Each row was made from one path, in order. Every step used is in the known rows, and no mark comes twice. Write each row's path.
In the rows, zero is written as 128.
Known rows:
pegi-suzaka-renun-gadekid-bidel: [128 137  71  73 199 144 133 124 133 119  94  64 195 145 155 107 152 110
 165 130 115  76 109 133 142 212 104 159  52 130  48  99  64  64 117 151]
suzaka-renun-pegi: [141 128 112 101 160 152 115 130 132 119 114 101 145 149 129  83 130 120
 120 146 150 119 127 150 155 143  94 115  92 145  79 128  77  91 107 169]
visu-pegi-renun: [140 142  76 106 141 136 138 150 103 117 118 132 161 127 134 109  91 109
 135 169 126 113  92  87 119 137  98 152 106 112  88 146  90 123 105 116]
pegi-renun: [132 153 101 101 151 150 121 136 116  99 126 136 125 124 128  89  98 123
 144 167 152 121 126 131 113 149 120 156  80 119  94 116 113 111 127 117]
suzaka-visu-gadekid-pegi: [115 124 153 147 130 137 128 126  91 134 159  85 152 118 161  92 107 120
 135 147 153  82 136 120 122 134 121  92 119 149 122  98 120 122  93 175]
visu-renun-suzaka-bidel-gadekid-pegi: [ 96  86 124 125 127 165 177 192 109 134  70  84 118 166 146  89 101 108
 154 145 116  73  82  84 157 153 111 156 117 137  35 163  98 140 140 170]
visu-bidel: [114 114 141 137 134 129 135 116 118 125 120 111 123 120 108  90 119 108
 160 168 139  98 111 126 141 147 106 160  84 133  87 132 126 153 109 136]
bidel-renun-suzaka-visu-gadekid-pegi: [109 137 167 147 140 151 131 160  98 162 152  82 158 156 158  52 113 120
 116 167 151  64 126 131 120 133  94 106 138 110  94 148 119 126  96 189]
pegi-bidel: [121 107  74 141 142 124 140 131 124 144 143 114  99 128 116 115 114  86
 161 162 131  99 132 126  95 146  97 146 114 129 100 146 100 121 155 166]
suzaka-bidel-renun-gadekid-pegi: [ 97 190 128 128 167 156 131 123 108 136 116  23 177 148 160  87 142  95
 167  97 140  79 124 149 135 152  98 165 147 118  90 156 104  83 138 178]
suzaka-bidel-renun: [132 158 146 117 148 161 109 121 117 150 121  54 158 157 113 100 137 103
 155  94 140 113 120 177 120 168 113 144 141 121 103 147  96  81 143 161]
bidel-gadekid-pegi-renun: [101 124 106 146 141 149 139 134 132  79  96 127 101 111 192  70  88  96
 163 167 155 114 126 110 140 135 121 150 110 133  90 112  98 130 113 136]
visu-pegi: [133 114  98 136 126 131 139 137 109 137 121 110 165 134 137 120 109  94
 132 151 108 111  94  96 125 139  87 141 127 136  98 157  85 129 108 139]
bidel-gadekid-pegi: [ 98 102 125 171 129 140 139 122 133 102  97 108 105 115 194  84 104  80
 161 151 141 113 124 118 146 134 112 135 130 155  98 122  96 134 116 157]
gadekid-suzaka-visu: [131 115 154 139 126 125 124 161  96 138 123 137 100 112 135  91 113 107
 144 181 132  86 119  98 105 134 106 137 147 100 118 104 114 136 115 126]
pegi-gadekid-suzaka-visu: [132  93 119 134 137 114 118 148 101 136  92 118  87  88 153  87  98 104
 157 170 145  87  91 106 102 140 129 148 152 122  92  79  91 123 107 148]
visu-pegi-suzaka: [126 104  72 125 133 140 143 145 130 136 120 107 184 132 150 110 114 100
 126 144 112 111  93 106 127 162  91 126 114 143  76 131  94 115  99 160]
visu-gadekid-suzaka-renun: [138 138 131  91 162 138 136 144  72 141  99  87 135 169 116  83 117 106
 138 158 148  55 103 130 155 128 108 125  80 104  73 121  78 108 140 164]
renun-suzaka-bidel: [121 127 107  95 128 195 153 169 109 151 106  84 125 150 109  89 123 118
 142 125 134  83  74 135 126 157 107 156  88 127  59 136 121 118 151 148]
pegi-gadekid-suzaka-visu-bidel-renun: [124  99 155 146 143  99 110 138  99 150  91 102  98  98 139  63 105 104
 166 181 152  71  94 113 115 142 121 161 163  94  81 105  92 136  84 153]
gadekid-pegi-bidel-renun-suzaka: [ 79 134 106 165 155 139 158 152 133 165 132  95 136 153 164  54 112  98
 142 184 130  73 140 123 113 121  79 161 156 105  78 172 124 142 135 195]
pegi-suzaka-visu-gadekid-bidel: [140  85 121 109 131 143 115 130 116 141 156  85 180 119 137 107 123 136
 135 121 131  85 115 146 105 207 135  95  86 165 102  65  94  87  86 157]
suzaka-renun-gadekid-pegi-visu-bidel: [ 92 163 105 111 198 134 164 127 130 125  76  67 152 116 177  80 164 107
 168 185 146  80 115 101 174 157  84 181  72  84  47 124 109 103 119 166]
pegi-bidel-renun-gadekid-suzaka-visu: [124 136  96 150 160  93 128 157  97 152 147  92  96 131 131 101 132  69
 174 177 136  53 131  97  78 139  69 156 165  62 104 172  84 104 135 172]
suzaka-visu-gadekid-bidel-renun: [154 105 170 130 133 126  91 116  90 157 163  72 174 141 119 108 123 125
 137 128 132  83 129 154  94 187 124 105 126 143 134 112  74  91  89 144]
visu-gadekid: [133 120 123 120 136 143 123 121  90 134 147  86 140 147 119 103 110 108
 131 130 150  92 115 153 130 142 113 105  79 161 101 125  99 109 128 172]
gadekid-pegi-renun-suzaka-visu: [ 94 151 120 124 143 167 155 172 115 120 125 135 136 110 174  50  89 140
 134 202 149  88 122  89 116 130 113 154 104 104  80 104 148 142  99 134]
pegi-bidel-gadekid-suzaka-visu-renun: [134  46  96 156 122  89 146 185 101 134 103 135  37 129 122 120  99  67
 183 193 124  69 111  57  97 142  97 135 155  94  86 157  61 140 139 160]
pegi-renun-gadekid-suzaka-visu: [130 167  94  99 159 129 132 172  82  95 123 126 106 105 144  88 108 110
 162 189 152  69 109  75 103 138 103 169  99  71  91 115 105 110 115 107]
gadekid-suzaka-visu-renun-pegi-bidel: [130  66 122 146 112  97 136 198 102 151 131 139  86 134 110  92 103 118
 132 192 120  72 124  71 103 128  90 126 178 116  89 146  95 140 108 167]
gadekid-pegi-renun-suzaka: [ 84 158 106 119 148 174 162 166 123 117 112 129 142 127 172  42  89 138
 129 194 146  90 121 104 134 123 109 172  95 115  61 120 146 149 117 135]
renun-pegi-bidel-gadekid-suzaka: [129  59  72 160 103 127 132 169 132 121 117 137  47 120 131  76  99  86
 140 161 150  96 110 116 117 121  84 128 158 145  93 146  72 133 113 175]
suzaka-renun: [140 147 118  95 182 145 124 119 120 123  99  97 146 153 131 106 134 100
 156 156 137 108 123 136 144 156 105 138  72 111  79 128  80  93 142 149]

Which path is each row?
[145  89  64 118 153 136 129 139 137 112 104 105  85 140 129  97 122  84
 153 153 158 105 117 132 137 143  90 114 101 132  76 144  45  93 117 187] : suzaka-renun-pegi-bidel-gadekid
[133 125 119 120 137 159  94 126 128 146 113  46 145 131 126  75 121 117
 137  79 162 119 102 192 123 161 121 133 166 166  85 125  76  71 104 192] : suzaka-bidel-renun-pegi-gadekid
[ 84 137 115 176 160 121 139 120 136 155 137  87 145 139 165  72 114  91
 153 167 131  91 164 138 111 125  90 156 171 118 103 160 116 125 135 194] : gadekid-pegi-bidel-renun
[114 131 113 103 152 123 158 182  75 132  83  73 131 164 117 116 125  99
 166 140 108  50  91  78 144 153  95 181 124 108  51 168  85 112 155 153] : visu-renun-gadekid-suzaka-bidel
[125 158  88  66 145 196 151 178 106 123 107 109 123 137 108  76 102 135
 146 150 153  89  79 124 117 158 121 169  67 103  51 121 124 112 143 120] : pegi-renun-suzaka-bidel
[ 97 183  98 109 206 139 151 120 111 110  92  62 167 142 183  93 139  92
 168 159 136  73 129 107 162 138  90 164  79 108  63 137  88  96 133 168] : suzaka-renun-gadekid-pegi
[ 90  89 104 163 133 148 144 127 158  99  98 107 124 113 206  72 107  83
 156 144 143 112 122 125 150 154 116 125 117 164  80  98 101 121 107 177] : bidel-gadekid-pegi-suzaka
[129  52 100 119 113 150 132 175 143 112 101  89 128 151 127  98 112 116
 133 104 133 116  99 131 155 181 113 106 128 187  50 134  70  94 101 194] : visu-renun-pegi-suzaka-bidel-gadekid
[126  77 132 135 120 124 122 162 124 127 129 120 137 159 114  96 106 130
 110 153 116 123 132 121 146 146  95 122 135 178  82 164  95 124 104 177] : visu-renun-pegi
[124  89  71 145 119 132 123 143 140 133 157 119 100 124 115  90 112 109
 125 149 144 116 135 144 108 133  86 124 139 165 101 146 100 116 114 186] : renun-pegi-bidel
[121  98 142 129 123 149 151 170 106 142 130 124 105 116 114  77 115 124
 146 194 143  75  88  90 119 151 100 139  83 105  73 127 137 161  94 134] : renun-suzaka-visu-bidel
[ 96 134 135 142 139 146 138 116  98 136 140  78 162 143 159  78 100 117
 128 135 148  78 132 144 149 121 117 115 105 166 100 116 120 128 120 186] : visu-gadekid-pegi
[ 87 149 107 118 185 158 150 121 151 122  97  87 189 138 191  63 130 113
 143 154 131  98 139 136 163 152 111 136  93 131  59  93 117 102 116 187] : gadekid-pegi-suzaka-renun
[124 134 142 133 147 155 124 159 123 156 128 105 136 168 131  65 123 104
 122 167 133 101 116 147 119 150  85 144 123 110  82 174 107 124 127 163] : bidel-renun-suzaka
[131  73  64 154 133 120 137 134 130 119 119 118  54 123 132 121 107  58
 180 157 142 102 115 114  99 151  99 135 113 131  96 150  67 120 149 166] : pegi-bidel-gadekid
[152 131 101 116 130 128 125 157  96 117 142 135 148 105 139 117  96 116
 140 176 135 113 101  69  93 146 105 124 120 100 110 123  95 117  85 110] : suzaka-visu-pegi-renun
[136  84  81 123 120 141 149 181  99 153 111 113 125 109 151 103  95 107
 134 176 128  82  55  65  97 147 102 131 123 122  66 128  90 135  86 149] : renun-suzaka-visu-pegi-gadekid
[ 98 109 110 127 122 193 168 170 119 130  81  81 107 135 160  73 109 102
 159 129 144  79  73 116 144 146 114 154 109 135  55 130 107 131 137 159] : renun-suzaka-bidel-gadekid-pegi
[ 83 135 118 142 162 111 160 152 103 118 107  81 162 152 169 106 115 102
 153 163 106  74 134  73 153 140  90 169 121 143  66 172 104 129 129 177] : visu-renun-gadekid-pegi
[116 130 169 150 150 119 116 112 121 139 126  95 142 142 111  73 127 101
 155 164 142 101 128 149 139 149  97 158 116 110  93 161 112 138 103 153] : visu-bidel-renun
[ 90 102 120 136 165 138 157 118 147 100  69  92 130 120 173  63 120  91
 182 166 153  83 108 112 185 154 114 146  72 119  43 108  96 137  89 170] : visu-bidel-gadekid-pegi-suzaka-renun
[129  39  82 152 114 106 136 171 130 120 122 124  77 150 117 108  95  92
 141 159 127 110 123 102 129 145  89 121 145 168  76 180  59 124 115 191] : visu-renun-pegi-bidel-gadekid
[130  65  96 129 118 136  97 120 136 132 107  96 142 101 146  81 101 141
 127 122 131 122 100 165 118 176 127 150 139 212  88  84  70 101  73 154] : renun-pegi-gadekid-bidel
[106 140 102 117 137 175 142 135 118  94  84  82 116 114 163  85 100 104
 179 116 161 106 101 127 137 150 138 157 113 132  83 107  95 105 133 137] : suzaka-bidel-gadekid-pegi-renun
[124 140 119 107 157 168 117 131 145 144 124  56 178 148 129  89 142 108
 149  92 140 111 114 184 125 191 115 130 124 131  77 117 102  69 131 185] : pegi-suzaka-bidel-renun
[131 144  44  88 183 135 155 148 118 122  99  72 199 147 162 120 137  84
 150 144 120  81  80  86 149 166  76 137  77 108  44 145  59  81 107 171] : visu-pegi-suzaka-renun-gadekid
[126 154 157 119 142 150 119 149 100 159  96  77 134 158 114  77 128 105
 150 127 132  82 104 153 122 143 105 167 166  92  94 139  99 108 146 147] : gadekid-suzaka-bidel-renun
[121 164 122 139 171 122 110 123 113 125 141  73 146 152 148  98 140  79
 154 141 138  95 136 144 119 156  78 154 125 114 103 177  83  91 127 165] : bidel-renun-gadekid
[106 151 142 142 166 111 125 119 107 126 127  71 140 137 122  84 138  87
 167 158 146  77 120 131 143 150  80 173 105 103  84 177 102 126 104 157] : visu-bidel-renun-gadekid
[125 176 119 110 166 152 118 126 102 139 123  31 160 153 124 111 148  89
 168  89 146  88 109 156 122 168  97 160 129 114  90 163  85  70 146 166] : suzaka-bidel-renun-gadekid
[ 83 108 117 138 131 156 169 161 123  97  79 130  91 111 157  43  87 109
 169 202 162  75  90  87 161 127 111 176  75 108  48 132 123 178  93 132] : visu-bidel-gadekid-pegi-renun-suzaka
[126 121 135 120 128 137 133 148  76 143 126 102 120 149 120  81 105 108
 129 151 144  62 104 133 136 121 110 127 106 130  94 120 103 129 131 159] : visu-gadekid-suzaka
[120 101 114 115 154 108 139 146  98 128 107  81 169 158 126 134 126 115
 162 145  84  75 117  89 128 192 102 184 104 153  71 161  70 109 128 134] : visu-renun-gadekid-bidel
[ 79 149  60 153 168 119 163 130 115 124 133  76 129 115 177  99 121  81
 175 161 132  64 137  95 121 126  81 173 124 127  82 154 112 120 143 183] : renun-gadekid-pegi-bidel
[134 101 111 107 126 154 145 181 105  96 108 148  66 103 124  69  91 115
 165 207 170  85  79  77 118 153 114 146  58  83  63 119 110 151  88 107] : pegi-renun-suzaka-visu-bidel-gadekid
[112  99 150 150 132 113 109 139 124 142  97 100 115 121 122  33 106 117
 135 169 158  86 102 148 147 127  99 161 164 128  71 134  97 143  65 175] : visu-bidel-renun-pegi-gadekid-suzaka
[126  72  76 155 127 114 147 160 115 127 100 132  37 123 132 103 104  57
 177 178 138  78 104  98 106 131  93 155 138 105  89 147  72 137 153 157] : pegi-bidel-gadekid-suzaka
[140 110 116 157 128  97 135 172  92 169 129 120 122 133 127 101 109  81
 146 191 116  69 107  71  84 126  73 140 199  59 112 164  80 132 106 150] : gadekid-suzaka-visu-pegi-bidel-renun
[124 139 133 109 128 158 138 154  99 145  92  92 120 136 113  92 121 110
 155 127 130  81  93 132 129 143 116 168 136 111  86 115 109 119 153 132] : gadekid-suzaka-bidel
[142  68  90 118 116 141 143 173 101 163  98 106 153 107 149 104  96 126
 141 167 105  74  52  72  91 179 110 155 126 135  69 110  75 132  76 126] : renun-suzaka-visu-pegi-gadekid-bidel
[111 122 117 123 154 103 153 181  84 125  95 108 123 160 130 110 119  95
 154 178 103  58 109  66 143 141  85 174 122 112  61 175  87 130 143 152] : visu-renun-gadekid-suzaka
[122  91  93 127 120 158 114 145 160 116 148 115 149 123 144  69 120 132
 101 127 146 132 126 165 136 159  98 105 116 190  84 103 114  99  83 188] : renun-pegi-suzaka
[102 179 121 130 165 159 135 136 131 150 109  32 166 127 173  88 164 107
 157 111 143 104 120 154 131 174  93 169 157 108  85 141 111  65 140 181] : suzaka-bidel-renun-gadekid-pegi-visu
